Every row comes from one small tree of marks. The marks that hang from a mark follow it in brackets, in alphabetical order. Every link used is in the known rows. Which tree was each row made from?
Known rows
A[L Q]: [-17.7 -14.9  19.7  -2.4 -26.9  -6.0  11.4   4.8 -40.3   7.2 -21.1   5.5
 -18.4  -8.5  -0.9 -20.2  16.2  -5.6 -24.4  12.6   9.4 -65.8  37.8 -10.9
 -21.6  33.3  10.6  -5.8]
W[A[K] C]: [ 38.7  20.6  12.9 -23.7 -12.8 -17.2   6.3  25.6   8.4 -20.1  12.4 -15.9
 -13.3 -29.0   9.9 -34.0  54.3   3.1  13.6 -23.3  -7.8  60.2  34.2 -30.2
   4.8  25.8 -30.3 -13.0]
N[A[K]]: [  5.0   0.1  -0.2   6.1 -20.7 -13.4  42.2  11.4  -3.4   1.2  16.3  -1.5
  31.9  24.4  -1.0   6.9  20.7   4.9  19.5  -5.6   5.6  35.2  13.5  28.8
  -8.1  37.2   6.2   6.0]
P[N[A]]: [-42.4  30.7  -9.2  20.1  -1.4   6.9  59.2  -1.5 -19.1  22.5   9.0  13.0
  67.7  47.7 -19.1   8.8 -14.3  -4.2  72.9 -19.0 -14.3  16.3   4.0  64.5
 -13.2  26.2  32.7 -17.6]
N[A F]: [-10.5  27.6 -19.3  12.2  -2.3  -4.1  42.6 -12.2 -13.0  -1.0  18.9 -10.0
  52.7  55.7 -14.5   2.9  10.5 -18.6  42.7   8.8 -26.7  36.4   7.1  54.2
 -48.6  53.0  10.9 -26.7]
W[A[K Q] D]: [ 16.2  -0.2   7.9 -48.6 -26.5 -13.8   4.9  37.8 -14.9 -32.1 -20.7 -27.0
   2.7 -25.1  44.4  -2.4   6.9 -28.5   4.5  -0.5 -12.5  -2.8  30.1 -38.8
  20.6  11.4  -0.8  -7.2]
F[N[A[K[C[W]] L]]]: [-36.2  15.4 -34.2  47.3  22.2   0.4  18.5   7.9 -13.1  31.4  -2.8  18.6
  -6.8  22.7 -15.4 -27.7  -3.6  42.5 -22.7   3.0  17.1  41.5 -16.7  41.9
  36.3 -29.8  38.9  28.0]
A[K L]: [ 12.6 -24.4  -8.4  12.8 -20.0 -14.3  35.3  15.8 -24.6  11.1   7.2  11.8
 -21.4  -7.9  -4.5 -49.0  37.8   4.8 -16.3   1.5  19.2 -20.5  33.8  -6.7
  10.4  14.7   4.0  19.5]
N[A]: [  1.8  20.7  14.7  11.1 -28.7  10.8  44.8  -9.8 -14.0  10.4  12.4  -3.9
  63.3  48.8 -12.8  19.8  -6.5  10.0  31.3 -14.8  -8.3  24.7  16.6  40.9
 -30.4  60.4   9.2 -18.9]
K[A[L] C[W[D]] Z]: [-17.4  19.5 -10.1  25.7  11.9  40.3 -11.5  -5.6 -17.8  22.9   0.5 -12.4
  26.1  33.3  -8.2  18.3 -46.5  29.8 -30.1 -39.1 -14.7   1.7 -36.8 -43.1
  39.6 -35.5 -17.0   0.7]
P[K[A C]]: [ -6.7  22.0   5.3 -15.4  -1.2   3.9 -13.9 -24.2  14.1   6.9  23.3 -14.7
  29.1  12.5 -55.7  39.0 -22.0   8.1 -18.1 -13.1  -1.2  21.7   6.4  59.6
  10.9 -23.0 -29.9 -10.2]
A[K[C[W] Z] L Q]: [-15.8 -29.1 -10.6  18.5  14.7 -29.8 -17.2  10.4   3.1  27.8   1.7  27.7
 -70.9 -23.3   5.3 -16.7  45.3  29.6 -57.1  13.2  28.2 -54.6 -11.4 -58.3
  35.8 -44.5  -4.0  24.5]
K[C]: [ 29.2   8.4  21.2  12.0 -21.9  -2.6  18.9 -36.4   7.2  36.0  25.6  -1.6
  11.8  15.4 -36.6   8.1   8.9  40.8   3.0  -2.0   6.2 -13.1  27.0  19.3
  15.7   5.4   4.7 -26.8]
F[N[A[K[C] L Q]]]: [-69.8   7.1 -15.1   3.2  39.5  -4.8   1.1   6.7 -11.2 -13.3 -27.6   1.0
 -37.7  -2.7  -6.4  10.7 -13.2   3.2 -31.4  25.9  28.2   9.9  -3.1  31.4
  34.8 -12.8  49.2  25.4]
K[A C[L] Z]: [ 19.8   7.6  12.9  13.9  11.4  57.1 -31.2 -34.6  37.8   1.9  11.2 -13.8
  33.1  23.7 -39.4  38.2 -50.6  10.4 -15.5 -36.0   0.0   8.8 -27.2 -12.8
 -16.1  -9.7 -41.9   6.9]
C[L[A[K[Z] Q]] W]: [ 37.8 -42.2   0.6  26.8 -16.5  -7.9 -35.4   2.0  10.5   1.8  -0.3  32.3
  -4.9 -26.2  33.7 -18.3  -5.6  -8.4  14.8   5.2   1.8 -25.5 -29.9 -29.9
 -12.3  -8.8 -14.6  22.6]
C[L[A[K]] W[D]]: [ 74.1 -13.3  -3.1  17.4 -47.1  13.4   6.8  -3.5 -13.4  24.1   2.8 -11.6
  26.7 -14.7  35.1 -49.5 -19.3   7.1  23.4 -11.5 -19.7  16.7 -19.3  10.6
  15.8 -23.5  -7.4   0.0]
L[A[K[C[W] Z]]]: [ 32.4 -27.2 -12.5  43.0   5.1 -27.4  -5.8 -25.5  21.8  27.4  40.5  41.2
  -1.4   0.8   1.6   0.2  -0.1  34.9  23.1  -5.8   8.1  22.1 -24.1 -15.9
  58.3 -12.3  19.7   6.3]
K[C[L W]]: [ 57.7   5.9  19.0  31.2 -31.5  23.8  -2.0 -28.9  15.2  64.2  17.4  -3.6
   0.5   8.2 -32.8 -38.0  13.2  55.1 -21.8  -8.5   1.2 -21.6   0.1  25.9
 -27.3 -34.0 -30.2 -14.9]
C[L W[A]]: [ 57.3   4.4   8.2  11.8 -47.0  38.3   0.2  12.7  -4.8  21.8  -3.0   5.2
  37.1  11.8   1.9 -52.5  -9.6   6.8   4.1 -26.3 -19.2   4.9  11.7   2.8
 -75.7   8.6 -37.0  -6.0]
L[A[K[Z] Q]]: [  6.8 -39.0   5.9   5.8  -3.7 -33.7 -11.6  -5.4   4.8 -27.3  11.5  31.9
   7.3 -18.2  31.1  27.1  -6.1 -23.6  31.8  13.4   7.2 -16.6  -3.2 -34.9
  33.9  38.4  22.4   8.6]
W[A]: [ 32.1   9.9  13.0  -5.6 -36.6  16.8  24.6   5.9  -9.4  -6.0   6.2   8.1
  45.6  20.3  -0.8  -7.4 -14.1  -9.5  27.2 -24.0 -12.7  16.4  38.1  -0.3
 -31.3  54.9  -2.4 -17.5]
N[A[K Q]]: [-11.9  -9.3  12.1 -14.7 -17.3 -25.0  20.0  19.7 -11.9 -14.2  -3.4  -2.7
   3.2   2.6  16.5  19.3  30.9  -6.5  -0.1  15.5  10.9   6.3  15.0  18.3
 -17.2  38.7   9.1   1.1]
W[A[K[Z]] D]: [ 28.7  15.1 -19.1 -21.2 -11.2  13.8  11.1  17.1  12.5 -28.9   4.8 -12.9
  39.1   9.8  32.2  15.0  -9.7 -13.5  34.6 -31.0 -17.5  30.4   0.3 -73.5
  40.7  14.9  -8.2  10.0]
L[A[K[C[W] Z] Q]]: [ 14.2 -37.3   1.9  23.1  11.3 -39.1 -25.9 -16.8  15.0  11.9  21.6  42.4
 -31.5 -22.4  17.7  14.3   5.4  19.6   3.3  14.2  11.7 -16.0 -23.9 -28.2
  53.1 -16.0  19.4   4.1]
N[A[L Q] F]: [-62.2   3.9 -17.4  -7.5  13.3  -8.1  23.0   9.1 -43.0 -20.9 -21.9  -7.7
 -10.0  22.2   1.4 -10.5  13.3 -44.9   1.5  29.9  -9.4 -16.0   9.7  30.9
 -60.4  39.8  23.0 -10.0]

Which tree is each row?
[ 12.2 -19.7  26.5  -0.5  12.1  19.6 -39.1 -49.9  23.0 -12.1  -1.6  11.9
 -11.2 -22.5  -4.5  33.1 -50.9 -11.4  18.0   0.3   4.1 -33.9 -25.1 -10.6
   0.1   0.7   5.0  -6.5] -> K[C[L[A[Q]]] Z]
[ 18.5 -44.6  14.1  -4.0 -21.3 -43.0   1.1  -0.2 -17.9 -16.2   6.9  21.0
  -3.3 -32.0  27.5  -1.3   7.5 -19.5  22.4  23.5  10.0 -12.1  23.9  11.4
  18.3  35.2  29.7  -3.6] -> L[A[K Q]]
[ 34.9 -25.7  31.9  14.6 -23.1   0.5 -26.8 -31.0  -7.1  29.4  -3.5  11.8
 -17.0 -25.1  -1.2 -19.0 -26.4  16.0  -4.3  11.3   0.9 -33.5 -11.3  33.6
 -23.2 -17.1   1.0 -20.5] -> K[C[L[A[Q]] W]]
[-41.8  14.4 -30.7  10.8  10.9   9.4  43.4  -3.0 -37.8  -7.7   0.4  -4.3
  16.0  43.2 -10.3 -23.9   9.1 -29.7  18.5   8.9 -16.1  19.9   6.8  42.1
 -53.3  45.7  18.4  -7.9] -> N[A[L] F]
[  6.9  20.4  21.3 -44.5 -34.7  11.3   4.9  17.2 -25.9 -25.0 -24.0 -28.2
  35.9  -5.0  30.4  15.4 -23.1 -24.8  19.9  -9.4 -26.6 -15.2  30.0 -25.3
  -6.8  32.5   1.2 -31.4] -> W[A[Q] D]
[-50.4  24.8 -14.1  10.2  46.9  -8.4 -18.8 -10.4  37.3 -18.1  -5.8   7.1
   6.3  16.4  -1.8  61.5 -19.9  16.2   6.0  17.9  15.2  18.0 -23.0  -3.7
  52.4  -3.1  31.4  21.7] -> F[N[A[K[C Z] Q]]]
[-20.4  -6.9   8.1   7.2   8.4  26.2   3.0 -13.7 -23.4   7.5   5.8  -4.6
   1.1  15.5 -38.1   6.0 -28.4   7.8 -45.1 -24.0  13.0   3.2   8.7  18.4
   3.7   9.7   0.3  -3.4] -> K[A[L] C]
[ 43.2  30.7   0.9  -1.6 -52.7  20.0  21.9  16.9 -24.9  21.9  -2.3 -13.7
  64.7  26.3  22.3 -24.4 -16.7  12.8  24.2 -30.5 -36.4  16.4  16.4 -15.7
  -1.0  13.1  -9.6 -27.7] -> C[W[A D]]
[-71.0   7.0 -39.3  -8.4  65.8 -46.6  29.3   6.2   2.3   1.2   7.0   3.4
 -37.1   1.8 -15.4   6.6  33.7 -28.9  31.6  33.1  -1.5   6.8  -9.7  55.7
   8.8 -33.9  45.2 -14.3] -> P[N[A[K[C] Q] F]]
[ 20.9 -21.8  18.1  21.7  -3.2  14.0 -43.2 -35.4  16.8  18.1   1.3  23.7
  -8.6 -15.8   3.6   8.6 -39.5  12.5   7.5  -1.4  -2.0 -34.7 -34.0 -11.5
  -8.7 -23.6  -4.7  -6.3] -> K[C[L[A[Q]] W] Z]
[ 35.0 -23.0  23.7 -20.6  -7.1  -7.5 -14.1  -8.4  24.2  10.2   2.4 -13.0
 -60.6 -41.3 -13.4 -12.4  34.2  13.8 -45.4  22.1  27.4 -42.8  11.0   2.7
  -5.5 -36.0 -17.7   4.4] -> A[K[C[L]] Q]
[ -8.0 -33.6   7.5  -8.9 -14.5 -30.5  12.6  25.1 -30.8  -0.7 -14.4   8.1
 -51.1 -29.6  12.3 -30.9  44.1 -10.1 -34.1  23.7  23.2 -50.9  35.2 -22.4
  -0.7  12.2   8.6  16.6] -> A[K L Q]
[-11.2  -2.3  16.1 -47.6   2.8 -22.2 -15.0  46.7 -23.4 -40.8 -25.9 -13.9
 -77.2 -62.8  27.0 -47.9  57.3 -26.1 -28.8  -3.4   8.6   7.0  34.9 -52.8
  -7.7  17.9 -18.4   0.6] -> W[A[K L Q] C]
[ 19.0   4.6  13.3  -5.0   3.4  30.3 -41.9  -3.7  27.2   8.6 -14.6  10.2
 -15.9 -10.3   4.3  -0.6 -18.3   8.4 -22.3 -14.6  -2.4 -26.0 -18.4 -46.0
 -40.5 -27.3 -36.3   0.3] -> K[C[L W[A[Q]]] Z]
[ 33.7  60.8  24.3 -38.3 -31.5  21.0  10.8   6.5 -11.5 -15.6  -3.8 -52.6
  31.2  -9.2  19.0 -15.1   5.9   2.7  41.1 -37.5 -42.8  50.8  26.7 -33.3
  14.4  27.9 -25.4 -44.9] -> W[A C D]
[ -2.7  -3.7  26.4  -8.0  18.7  44.9 -54.6 -22.0  32.6 -13.9  -9.4 -15.2
   7.3   1.9 -21.6  52.3 -42.1  -3.2 -34.1 -15.4   5.2 -22.8 -26.2 -21.8
 -26.2 -12.3 -40.6   1.5] -> K[A[Q] C[L] Z]
[  8.0   5.3 -33.9   3.1  -7.9  16.1  10.8  41.7 -18.3  -4.2  -9.3   7.3
   6.3   7.4  40.6 -35.6  -3.0  -5.6   1.8 -33.0 -13.5  11.4 -13.6 -85.5
  28.8 -17.3 -11.6  28.3] -> C[W[A[K[Z] L] D]]
[  6.6 -10.0  38.7 -15.2  -0.3  34.9 -35.3 -15.3   8.9  -3.1 -11.0 -27.3
  -1.9 -11.4 -28.2  26.8 -31.7  -1.6 -47.8  -6.2   7.5 -24.4   1.2  22.2
 -39.2 -12.5 -33.9 -13.5] -> K[A[Q] C[L]]
[ 48.0  -3.0  12.8 -12.5 -22.8  -1.7 -18.3   6.3  10.0  39.3  -7.7 -35.5
 -42.9 -35.9  13.5 -29.9  31.3  35.0 -46.9  17.6   1.8 -35.8 -11.0 -14.7
  21.6 -75.1 -31.4  -2.9] -> A[K[C[L W[D]]] Q]
[-41.8   2.1 -27.4  -7.8  57.8 -31.1  -7.0  -7.9  30.1 -24.8  14.9  -0.6
 -33.9  10.4  -3.0  42.0  32.4 -17.9   3.6  30.3   3.3  14.1 -24.2  -7.9
   4.5  -4.1  12.7   1.5] -> N[A[K[C Z] Q] F]
[ 18.4  -2.7 -10.6 -12.1  20.8  -0.6  -1.9  -4.3  39.7 -14.6  23.2  17.2
  -7.6  -6.1  -6.7  22.1   1.7   7.5   9.6 -23.8   9.3  26.7   4.4 -50.9
  33.4  -0.8  -6.0  11.1] -> W[A[K[C Z]]]
[-53.9 -14.5 -29.5 -11.8  27.7 -31.5  23.6  28.0 -35.2 -29.1 -12.6  -4.8
 -41.8   0.4  16.2 -20.8  44.1 -48.6 -13.4  37.1   3.5  -1.1   6.8  16.9
 -38.6  17.6  18.7  11.4] -> N[A[K L Q] F]
[ 42.4  17.6  -9.5 -34.9  10.1  47.2 -10.6  -3.8  41.7 -19.0  -2.2 -29.3
  -8.5 -14.2   9.4   6.4 -28.6  -5.7   6.1 -32.9  -7.4  26.0 -23.2 -62.5
  30.1 -41.5 -27.6  17.6] -> W[A[K[C[L] Z]] D]
[ 13.6  -2.8  17.1  -1.7 -41.5 -10.5  -1.0  27.2 -22.7   9.1 -10.6  14.9
  22.0   6.3  22.2 -18.0   8.8   1.1  -5.2  -3.6 -13.4 -24.4  29.6 -13.7
 -43.3  25.7  -9.4 -23.7] -> C[W[A[Q]]]
[-37.4  12.9  -5.8  -7.1   2.2 -16.5  19.3  -0.6 -18.1 -14.7  -2.6 -15.1
  24.4  32.7   2.4  16.0  16.7 -30.7  26.3  31.0 -20.3   4.5  14.0  41.9
 -56.3  49.0  13.1 -32.3] -> N[A[Q] F]
[ -5.4   8.1 -32.8   7.5  10.6 -25.7  41.9   7.7  -0.6  -7.8  22.5  -7.4
  20.0  35.3  -1.8  -9.2  40.9 -22.5  29.8  18.7 -11.3  51.8   5.5  42.0
 -27.6  30.4   9.7  -4.3] -> N[A[K] F]
[-39.1  42.8 -27.7   0.7  31.1  -9.9  12.1 -34.4  39.4  32.6  26.4  23.5
  17.5  10.8 -53.4  30.6  -7.9  17.3  59.4 -11.0  -7.7 -22.3 -11.5  28.0
  58.0 -61.9  -1.4   0.3] -> P[K[C Z] N]
[ 51.9   9.5  -3.2  11.4 -30.9 -14.3  19.0  -4.3   5.4  54.5  27.8 -19.6
  -3.5   0.3   1.7 -25.2  36.0  55.9 -16.9   0.9  -5.0   5.2   2.4  -4.9
  63.7 -49.8  -4.5 -12.5] -> A[K[C[W[D]]]]
[-44.5  21.8   0.8 -33.6  31.1  17.9 -31.2  -7.8  12.6   5.3 -15.3 -12.5
  -4.8 -24.9 -52.3  22.3 -37.3 -22.4  -6.3  -5.3  -2.5 -28.7 -16.1  74.1
 -12.2 -80.4 -29.6  -2.1] -> P[K[A[Q] C[L]] N]
[ 62.5  -6.3  23.9  -4.1 -17.0  -3.6  -9.1 -12.3  11.2  -8.7  14.9 -16.5
 -21.8 -45.1   8.6 -47.7  21.8   0.5  32.7 -10.7  -5.5  48.1   0.5   6.0
   1.5  10.9 -25.0  -5.5] -> W[C[L[A[K]]]]
[-18.7  18.2   2.8  -0.9  27.1  14.6 -15.6  -9.1  24.5  -8.6 -21.1 -16.5
 -14.0  -6.9 -10.0  14.3 -20.5  11.4 -15.9  24.9  18.6  24.0 -17.4  46.2
   1.4 -28.6  16.8  20.2] -> F[N[A[K[C[L]] Q]]]
[-67.7 -10.2 -43.9  -6.2  48.4 -18.8   7.1  22.7 -12.9 -38.2 -11.1   8.1
 -32.2  11.2  18.6   5.9  33.6 -49.3   4.0  28.1   0.0  -5.2 -19.0 -25.8
 -23.3  15.8  13.4  24.2] -> N[A[K[Z] L Q] F]
[ 63.1 -35.2   7.6   8.3 -25.7   3.7  10.2 -13.1   0.3  -4.0  11.5   9.9
  11.0 -21.0   8.5 -31.2 -12.6 -15.8  30.3  -2.3   5.2  14.9   2.3  28.1
 -11.2  19.4   3.3  11.4] -> C[L[A[K]]]
[-10.6  32.6 -21.3  26.4  41.3  42.2  -9.7 -26.2  55.1  -5.3   1.6  -1.2
  21.3  26.6 -19.2  28.6 -37.4  21.9  12.6  -6.8  13.1  50.4 -44.3  11.4
  22.9 -23.7   5.3  38.3] -> F[N[A[K[C[L] Z]]]]
[ 19.7 -16.0   8.0 -36.3  26.9  14.4 -41.0   5.1  44.0 -30.8  -9.1   2.7
 -48.1 -39.2   7.8  12.8  -5.9 -17.3 -19.5  -6.8  16.4 -12.6  -9.3 -57.9
  -9.7 -26.4 -27.8  19.7] -> W[A[K[C[L] Z] Q]]
[-64.5   5.4 -17.0   5.9  19.1  -9.6  10.9  27.0 -28.6 -23.0 -33.3   9.5
  -3.2   5.2  15.6  -5.6  -8.6 -15.2 -15.2  24.0  17.2   6.3   2.3  23.7
   7.4  19.3  43.2  30.7] -> F[N[A[K L Q]]]
[  3.8 -35.4   5.9  -3.0  21.6 -35.3 -26.2 -23.5  21.9 -18.1  14.9  28.3
 -30.1 -31.8  10.6  40.7  -7.8  -2.8  16.5  14.0  17.2 -15.0 -11.3 -26.8
  57.0   4.9  31.2   3.6] -> L[A[K[C Z] Q]]
[-46.6 -14.1   3.6  21.4  22.7  12.6 -40.0   1.9 -13.9  11.6  -9.3  15.6
 -16.5   9.9 -10.4  21.6 -19.8  13.8 -62.3 -11.9  10.8 -37.5 -19.9 -39.3
   0.7 -22.3 -18.2   8.1] -> K[A[L Q] C[W] Z]
[-74.1  23.4  -2.5  16.6   4.6  16.5  10.9   8.5 -36.0 -13.5 -40.9   3.3
  29.0  26.5   6.1   8.9 -36.7 -10.8   2.4  16.0   1.4 -10.4   6.0  33.8
 -13.7  39.9  43.8  10.1] -> F[N[A[L Q]]]
[ 43.7  21.0  17.3  10.8 -24.7  57.3 -15.2 -13.6  -4.9  39.4   1.8 -43.6
  43.5  19.7 -16.4  -7.4 -41.9  34.2 -33.3 -31.6 -21.3  14.2 -25.6  19.1
  -8.4 -49.7 -45.2 -19.4] -> K[A C[L W[D]]]
[-44.6  15.5 -56.5  17.3  36.3 -31.7  59.9  17.9  -6.1   4.6  19.9  10.1
  26.1  34.6 -10.1 -19.7  31.6 -33.7  71.1  11.0 -15.9  35.6  -2.8  65.8
  -9.6   3.6  36.0  -3.6] -> P[N[A[K] F]]
[-35.8  20.3  -6.4  11.3   3.3 -17.4   5.5  15.4  -2.7 -16.6 -16.9   1.7
  32.5  16.7  16.3  21.9  -2.7  -1.0  11.7  26.5   4.7  18.9   8.1  32.9
  13.4  27.5  36.3  12.0] -> F[N[A[K Q]]]
[ 14.4 -22.0  21.3 -12.7  -6.6 -40.5  -0.8  -6.7  13.0  14.6  14.9  -2.9
 -48.6 -31.0 -10.6   4.9  47.8  21.6 -32.1  27.2  26.2 -32.2  31.1  -4.5
  28.3 -12.6   3.9  -7.2] -> A[K[C] Q]
[-16.3 -30.0  -0.8 -32.8  -7.1 -17.7   4.1  46.3 -34.3 -35.6 -25.7  13.0
 -48.5 -31.6  26.0 -33.3  18.5 -39.2 -28.4   2.9  19.1 -23.0  36.7 -33.5
 -17.5  22.5   4.3  18.3] -> W[A[K L Q]]
[  6.6  -5.1  20.0  18.2   7.3  36.2 -57.0 -10.2  23.0  16.4  -5.1  -3.4
   9.0   8.7 -13.9  29.1 -26.2  18.6 -48.9 -14.4  -1.8 -27.3 -36.8 -27.5
 -34.3 -33.6 -50.7   1.5] -> K[A[Q] C[L W] Z]
